Each row was made from one path, in order. Every step used is in the known rows, and no mark comes twice. Write each row's path.
In the rows, 128 means zero.
Known rows:
U-A-Q: [147 113 147  99 100 138 134 170 126 126 160 159 112 150 146 145 137 110
 112 148 114 117  96 142 101 142 164 143 145 161 109 190 136 123 111 103
 142 141 131 120 129]
T-V: [134 127 147 124 130 136 125 133 131 140 116 125 181 126 133 114 124 138
 160 120 128 159 140 113 146  99  99 130 116 123 134 127 117 128 122 134
 130 122 128 127 149]
Z-V: [156 137 140 125 122  96 134 149 126 131 129  97 155 139  92 123 134 139
 130 137 125 134 148 111 102 109 118 115 133 139 147  77 128 116 128 131
 129 126 120 124 126]
L-D-G: [119 126 157 139 128 123 129 114 117 119 185 145  99 152 123 137 120 145
  67 128 165 130 116 126 115 145 123 123 110  75 157 102 117 132 145 122
 112 106 113 102  92]
Z-Q: [133 110 143 128 131 141 139 138 127 121 119 135 131 142 140 140 146 127
 129 107 107 119 123 114 131 152 125 149 116 100 107 138 122 121 134 129
 147 125 123 118  83]
Q-Z-K-L: [ 78  97 110 167 133 142 112 134 109 126 141 135  85  97 139 117  99 129
  55 185 125 153 156 110  96 125 129 121  78 118  94 167 120 118 121 117
 150 141  70 122 166]
V-Z-K-L-A-U: [ 66 123 111 120 131 157 115 164 123 116 158  75  71 166 146 123 154  84
  47 181 119 147 139  96  95 139 154 129 161 157 145 176 140 100 112  74
 174 130 121 122 120]
A-L: [127 131 147 138 110 138 148 165 130 123 135 133  92 107 159 133 145 126
 164 135 113 142 125 142 107 128 126 126 115 128 135 187 126 135 144 108
 158 130 103 129 138]
A-Q-Z-V: [157 113 159 146 106  91 121 156 125 123 149 117 137 155 114 117 132 148
  81 157 133 149 148 132  63  99 131 107 112 152 109 127 121 106 118 106
 142 147  81 117 145]
X-V-Z-K-L: [ 80 106  88 157 127 119 119 170 123 125 121 123 109 107  94 113 120 124
  86 157 122 133 169  74 109  70 108 116  93 127 129 165 128 120 123 114
 138 139  97 141 143]
Q-Z-V-T: [138 123 141 151 105  91 120 128 130 127 142 100 170 152 102 101 111 154
  78 146 147 176 163 118 120 104 103  82 116 148 147  35 115 128 117 112
 118 138 131 135 175]
U-A-L: [127 128 141 123  91 154 157 178 124 125 140 146  84 111 170 140 143 112
 157 146 113 144  97 142 106 141 144 125 144 147 142 187 130 135 137  92
 154 132 133 123 141]
U-A: [129 126 121 109 111 145 139 140 121 131 129 135 116 130 144 134 124 116
 115 140 127 130  95 129 129 140 146 128 159 147 136 135 133 126 120 107
 125 131 158 120 132]
V-Z: [117 112 108 130 117 115 127 146 134 124 114 120 116 133 116 112 129 129
 131 114 135 123 117 115 123  73 127 125 139 131 139 140 131 124 127 106
 114 138 143 140 141]
Q-Z-V: [143 126 138 159 116  95 124 135 121 126 126 101 142 136 110 109 125 155
  81 151 142 155 151 125  87 101 115  92 119 140 131  78 117 111 127 111
 132 139 101 118 150]
Q-Z: [113 114 127 161 123 128 118 111 122 123 126 127 115 128 148 110 119 142
  89 144 143 154 131 146 110 120 126 106 114 132 106 127 118 121 128 108
 128 141 104 123 157]
X-V-Z-K: [113 118  84 144 110  91 123 170 131 129  80 110 114 109  93 107 160 122
  92 126 126 127 161  88 115  56  95 124 105 125 147 163 126 130 128  90
 146 136 137 134 126]
A-Q-Z-K-L: [ 94  85 126 155 126 141 109 155 112 123 163 150  81 115 144 125 104 124
  60 191 116 145 153 120  76 123 142 131  73 128  78 209 122 116 114 114
 164 149  52 120 158]
D-L-X-V: [128 168  91 155 114 130 119 117 128 121 100  89 204 123 100 123 148 149
 113 129 164 137 180  77 142  93  78 139 100 113 188  97 129 161 154 141
 152 147  92 135 120]
U-A-L-X: [131 144 131 126  83 149 144 161 121 122 125  98 119 101 157 135 142 126
 157 142 141 128 112 129 103 121 133 139 123 139 169 148 131 162 157 115
 178 136 129 139 128]
K-L: [ 94 119 128 141 143 153 124 132 121 125 159 138 124 126 124 131  90 127
 112 160 126 134 136 107 121 132 137 117 111 127 112 139 133 124 123 151
 125 132  89 136 146]
D-L-K-Z: [ 77 128  92 153 102 159 124 136 112 124 122 165 162 141 143 108 116 123
 126 174 148 180 162  70 119 134 124 166 114 101 150 213 131 158 148  83
 168 157  83 102 187]
T-V-Z-Q: [126  96 141 125 122 138 135 155 136 128  94 122 164 148 134 111 145 137
 162  86 114 140 125  89 141  83 104 146 117 102 116 146 116 120 128 117
 133 128 134 130 113]
T-V-Z: [123 111 126 128 121 125 125 150 137 134 104 118 162 132 123  99 126 136
 158 104 136 149 128  98 137  48 105 123 132 128 144 140 122 127 122 111
 113 131 139 140 160]
Z-K: [123 115 107 123 125 115 124 142 121 134 106 118 102  97 128 127 146 117
 107 143 111 128 147 112 119 124 122 149 105 115 120 161 124 135 128 111
 163 127 129 118 124]
U-A-Q-Z-V: [160 112 155 133  93 105 130 168 120 125 150 128 131 158 126 121 129 140
  68 164 131 148 124 135  63 110 143 103 133 168 113 134 124 104 112  93
 142 150 103 112 149]
D-L-K: [107 143  99 126 116 155 122 135 116 123 117 141 153 138 135 114 141 126
 130 165 128 151 155  86 138 124 121 180 132 103 157 185 134 158 146 108
 140 145  92 109 138]
D-Q-Z-K-L-X: [ 85 108 114 175 135 141 108 114 106 115 117  89 127 105 143 101  97 157
  79 179 154 144 153 112 105 123 105 138  51 111 155  67 120 150 150 136
 187 149  58 133 133]
T-V-Z-K-L: [ 86  92 107 136 133 140 118 166 121 134 126 123 126 100 117 106 104 125
 126 154 117 151 155  73 119  63 113 135  93 116 118 177 123 125 117 121
 140 134 102 133 166]
Q-Z-V-X: [127 131 116 158 108  92 130 155 120 138 138  85 144 127 102  96 138 180
  90 140 149 152 143 123 109 101  87  94 123 131 127  93 119 140 129 102
 113 135 142 133 109]
A-Q-Z: [133 105 145 149 112 122 115 139 126 120 148 153 108 147 151 120 128 137
  75 150 135 145 124 156  85 121 142 119 104 143  90 178 121 115 119 101
 141 151  81 123 148]
Z-K-L-A-Q: [105 106 143 106 120 144 109 168 118 117 182 109  61 142 138 143 128  94
  74 171 104 129 143 115  71 154 162 151 122 141  95 221 137 116 106 105
 179 139  73 123 134]
T-V-Z-K-L-X: [ 92 111 106 137 119 133 108 147 117 131 109  81 163  93 112 103 102 138
 139 147 142 140 164  64 116  51 103 153  76 113 152 128 122 151 140 139
 163 138 102 150 153]
X-V-Z: [116 128  98 152 112 103 128 158 139 123  98 117 146 140  89 107 145 133
 109 109 143 129 144 104 125  52  99 101 128 142 154 129 129 120 129 106
 111 138 135 148 131]
A-L-D: [129 144 167 149  91 138 134 178 122 116 173 158  51 123 148 136 131 141
 156 136 137 140 114 141  79 142 125 133 116 116 156 137 117 145 155 104
 137 126 111 113 126]
V-Z-K-L-D: [ 91 112 118 147 109 132 108 171 111 117 172 151  41 116 110 120  98 136
 102 159 140 127 131  88  79 107 129 138 106 108 142 130 122 139 134 112
 121 134 110 118 140]
D-L-A-Q-Z-K: [119 105 113 127 110 146 105 133 116 117 139 105  67 130 165 125 152 118
  54 170 122 156 154 111  84 138 132 162 115 117 108 224 124 130 115  69
 195 158  63  95 158]
K-Z: [ 98 112 117 158 115 132 130 128 123 128 135 151 140 133 138 122 102 124
 129 142 148 157 138 110 108 133 130 120 109 124 122 156 126 133 129 104
 159 140 118 119 175]

Write each row's path:
[ 88 105 111 135 139 143 120 144 114 128 144 132  95  97 122 129 108 117
 105 173 111 135 154  96 112 130 133 139  95 117 106 167 128 124 122 133
 156 132  93 125 138] => Z-K-L
[122  96 127 128 120 129 139 155 134 117 105 127 121 149 131 123 147 130
 135  93 115 114 116 103 128 106 126 144 128 103 112 146 125 120 134 112
 131 133 134 131  94] => V-Z-Q
[126 142 124 149 109 102 123 132 141 127 126 114 188 150  92 115 134 134
  99 118 141 159 170 112 159 110  84  91 108 147 162  74 123 142 122 122
 113 129 147 152 149] => X-V-T
[138 115 152 169 132 103 129 124 122 119 114  97 143 157 124  96 125 173
  79 152 142 160 140 141  98 117  94  93 107 137 158  16 115 111 134 114
 139 143  80 110 136] => D-Q-Z-V
[ 92 113  90 139 115 128 111 146 115 121 119  85 126  95 110 111 104 133
 113 156 143 115 154  78 105  74 124 150  84 115 148 130 131 151 143 136
 164 141 101 151 136] => V-Z-K-L-X
[125 125 116 155 103 111 131 158 133 114  86  93 171 147 102 116 156 139
 119  86 140 110 146  82 123  75  95 135 102 108 147 111 123 137 151 125
 146 136 129 148  76] => L-X-V-Z-Q
[125 132 146 175 108  96 126 157 115 126 155 102 112 153 112  86 130 208
  85 142 165 153 125 139  98 129  68  97 110 117 167   4 110 150 142 100
 109 137 131 116  90] => L-D-Q-Z-V-X
[ 94  85 119 141 114 152 118 165 106 124 168 157  71 116 151 129 107 117
  52 199 115 148 129 115  79 133 159 130  98 145  80 216 126 115 110  97
 164 151  75 113 164] => U-A-Q-Z-K-L
[108 104 104 153 120 117 114 127 115 130 107 119  90  97 145 111 137 132
  69 157 129 149 147 125 102 119 117 132  92 118 105 157 115 126 127  92
 163 141 108 111 149] => Q-Z-K
[117 127 126 129 121 128 130 153 129 150 126 106 177 117 123 100 144 165
 166 111 136 155 136 117 160  97  73 129 120 115 127 137 119 155 124 123
 109 121 167 143 111] => T-V-X
[102 117 116 165 116 130 128 159 128 112 104 101 165 145  96 118 130 140
 107 110 137 116 154  67 122  78 101 129  90 107 137 118 126 132 148 138
 141 138 101 154  88] => K-L-X-V-Z-Q
[113 118 167 178  95 156 137 154 113 106 155 156  49 146 190 108 118 165
  83 162 155 168  82 169  84 167 114 104 115 134 174  65 110 137 150  79
 145 147  94  97 142] => U-A-L-D-Q-Z
[110 105 143 174 139 135 123 102 123 115 112 121 119 150 163  96 120 162
  78 145 148 157 116 162 123 140 103 105  98 128 140  58 117 122 136 110
 142 146  84 115 138] => D-Q-Z
[115 131  90 155  86  96 131 184 129 123  79  87 112  81 108 110 175 128
 125 130 134 128 166  91  95  42  90 134  79 122 171 170 124 153 156  88
 189 141 119 148 125] => A-L-X-V-Z-K
[ 81 119 117 122 131 151 111 135 112 119 155  84  59 125 131 132 117  98
  75 168 113 142 148  95  97 157 143 136 131 125 124 166 136 122 114 109
 168 129  95 122 143] => Z-K-L-A
[124 112 161 144 113 120 111 155 116 113 186  92 102 169 118 120 113 132
  48 179 132 157 151 117  47 126 147  97 126 158 108 135 129  98 108 107
 149 147  53 120 159] => K-L-A-Q-Z-V
[131 146 137 142  98 134 136 148 125 121 121  94 132 100 149 128 141 136
 166 132 140 129 137 130 103 110 122 142  97 123 161 136 127 162 164 127
 179 133 105 146 124] => A-L-X
[126 121 132 149 113  99 135 147 121 131 138 119 165 143 101 120 112 136
 123 148 145 160 157  95  86 110 119 103 117 135 137 104 125 124 129 105
 155 138 109 117 168] => K-Z-V
[118  99 129 134 105 121 106 148 116 120 142 102  52 131 156 120 151 111
  43 162 121 148 143 136  68 138 144 140 109 135  95 209 121 118 112  67
 187 147  88 109 146] => L-A-Q-Z-K
[153 114 151 129  82  99 126 159 128 125 165 121 159 168 115 114 116 141
  67 157 138 169 138 128 103 114 127  92 131 175 132  84 122 124 103  93
 123 145 138 131 175] => U-A-Q-Z-V-T
[100 140 103 160 104 109 109 138 126 124 127  90 190 114  79 113 115 136
  85 151 148 155 200  80 145  99  81 113  67 135 170  68 124 165 135 142
 148 133 122 163 147] => Z-K-L-X-V-T
[115 104  87 124 117 107 123 157 127 130  96 112  92 100 118 111 149 119
 116 128 121 119 137 101 116  73 123 150 115 117 135 174 126 131 127  92
 148 136 142 129 136] => V-Z-K
[118  99 103 119 117 114 120 161 128 139  84 108 133 101 122 101 147 126
 142 122 118 147 148  89 126  51  99 149 108 115 134 170 116 132 122  96
 150 131 140 128 154] => T-V-Z-K
[ 86 109 141 162  90 152 150 184 116 119 120 170 123 140 169 122 145 115
 152 146 114 167 143 102  94 156 131 160  89  94 114 229 120 145 162  78
 201 140  91 112 129] => A-L-K-Z-Q
[136 139 118 130 114  90 138 168 125 143 141  86 153 128  86 109 150 166
 128 124 134 133 144 113 124 103  90 114 134 127 139  90 128 145 128 120
 110 124 164 137  86] => Z-V-X
[ 94 135  95 168 110 115 116 151 129 116 109  90 166 130  79 104 117 141
 109 129 161 121 157  78 116  44 102 110 102 136 167 106 134 139 144 138
 123 143 107 166 133] => K-L-X-V-Z
[128 157 127 149  67 121 137 162 133 122 124 100 183 127 117 120 142 130
 121 132 149 160 154 111 141 105  91 103 105 158 195  86 125 169 144 111
 149 135 154 161 146] => U-A-L-X-V-T
[110 135 125 152  95 100 128 167 113 130 126 130 172 149  98 101 122 131
 119 174 143 169 167  85  82 109 123 127 116 134 149 138 126 134 142  92
 161 142 108 114 163] => L-K-Z-V
[140 113 131 136  88 100 136 185 119 138 163 112 129 145 117 109 143 167
  80 153 138 145 115 135  90 108 113 102 140 157 108 138 125 133 111  82
 120 144 149 129 111] => U-A-Q-Z-V-X
[ 73 107 106 123 123 144 111 151 117 116 145  78  51 126 125 120 116 100
  80 158 118 134 139  85  94 116 145 132 138 128 133 174 137 119 113  95
 156 134 105 131 151] => V-Z-K-L-A
[106 145 139 139  93 139 139 183 119 123 123 146 111 121 149 114 155 116
 160 163 109 151 137 130 101 125 134 157 113 126 148 218 127 153 158  93
 160 135 102 127 129] => A-L-K
[ 97 122 134 147 115 139 108 161 106 120 181 155  55 113 115 133  97 136
  99 172 135 129 142  98  82 147 129 144  97 106 134 119 118 139 133 126
 133 127 100 108 129] => Z-K-L-D
[ 87 111 161 192 131 155 111 118 110 106 166 149  76 158 155 101  78 177
  61 171 163 162 115 147  93 159 108 104  87 117 150  37 111 129 140 119
 123 145  61 107 144] => K-L-D-Q-Z
[102 134 151 152 118 151 112 149 112 116 193 166  77 142 117 133  82 143
 106 160 146 130 125 112  90 151 137 124 115 117 138  89 123 135 136 142
 103 126 100 119 134] => K-L-D
[132 140 159 134  73 152 142 188 116 117 177 170  41 126 159 141 130 131
 142 146 137 139  87 140  81 157 142 129 144 134 163 142 121 146 148  87
 137 127 138 105 128] => U-A-L-D
[103 136 123 144 126 148 114 123 116 121 146  96 156 115 114 125  91 137
 123 153 152 122 147 100 116 116 129 136  94 123 143  96 132 151 143 166
 148 136  92 151 133] => K-L-X
[116 128  78 148 100  86 116 161 127 127  72  79 143  98  89 104 162 130
  96 125 144 117 169  82 110  44  88 140  92 123 166 132 125 148 143 103
 162 141 136 146 116] => L-X-V-Z-K
[ 69 110 119 148 124 153 104 128 108 117 151  86  49 124 146 119 107 109
  44 181 126 158 151 108  84 152 140 117 119 129 110 164 127 118 113  98
 170 137  78 119 165] => Q-Z-K-L-A
[133 101 141 133  98 139 124 150 120 122 154 159  97 149 163 126 127 126
  65 161 135 145  99 157  86 133 157 119 129 161  92 180 125 115 113  87
 140 153 106 116 157] => U-A-Q-Z
[ 74 134 129 120 137 162 115 149 117 119 163  81  81 163 154 134 148  84
  41 191 114 151 148 103  98 180 152 131 154 153 137 171 140 103 114  89
 186 122 109 113 113] => Z-K-L-A-U
[112 141 111 109 126 169 118 108 124 114 140  82 106 150 148 135 136 112
 114 137 133 146 139  92 132 160 128 148 168 114 159 151 137 137 124 102
 152 140  96 107 146] => D-L-A
[ 73  88 118 172 148 150 118 126 110 119 128 131  85 115 151 104 100 147
  59 188 129 159 146 123 108 140 111 121  69 115 122 111 118 119 128 117
 165 145  54 115 151] => D-Q-Z-K-L
[126 130 174 147 100 158 148 171 118 108 159 156  54 150 174 125 130 153
 141 145 138 142  77 160  99 175 114 129 122 127 196  66 119 146 151  95
 152 134 115 100 111] => U-A-L-D-Q
[ 67 104 132 157 141 159 107 120 109 109 142  80  53 138 161 107 109 124
  42 183 127 161 140 122  95 168 123 117 105 125 137 109 126 118 122  96
 181 142  61 113 149] => D-Q-Z-K-L-A
[115 134  58 146 104 109 117 145 126 123  73  83 156  98  95 109 165 137
 102 130 148 128 181  56 125  45  78 158  97 104 181 149 128 160 147 100
 169 150 108 129 130] => D-L-X-V-Z-K
[124 133 181 159 114 146 139 161 123 107 154 150  58 147 164 121 130 163
 152 136 141 144 103 161  97 165 101 130 101 114 192  57 116 146 158 109
 152 132  90 105 108] => A-L-D-Q
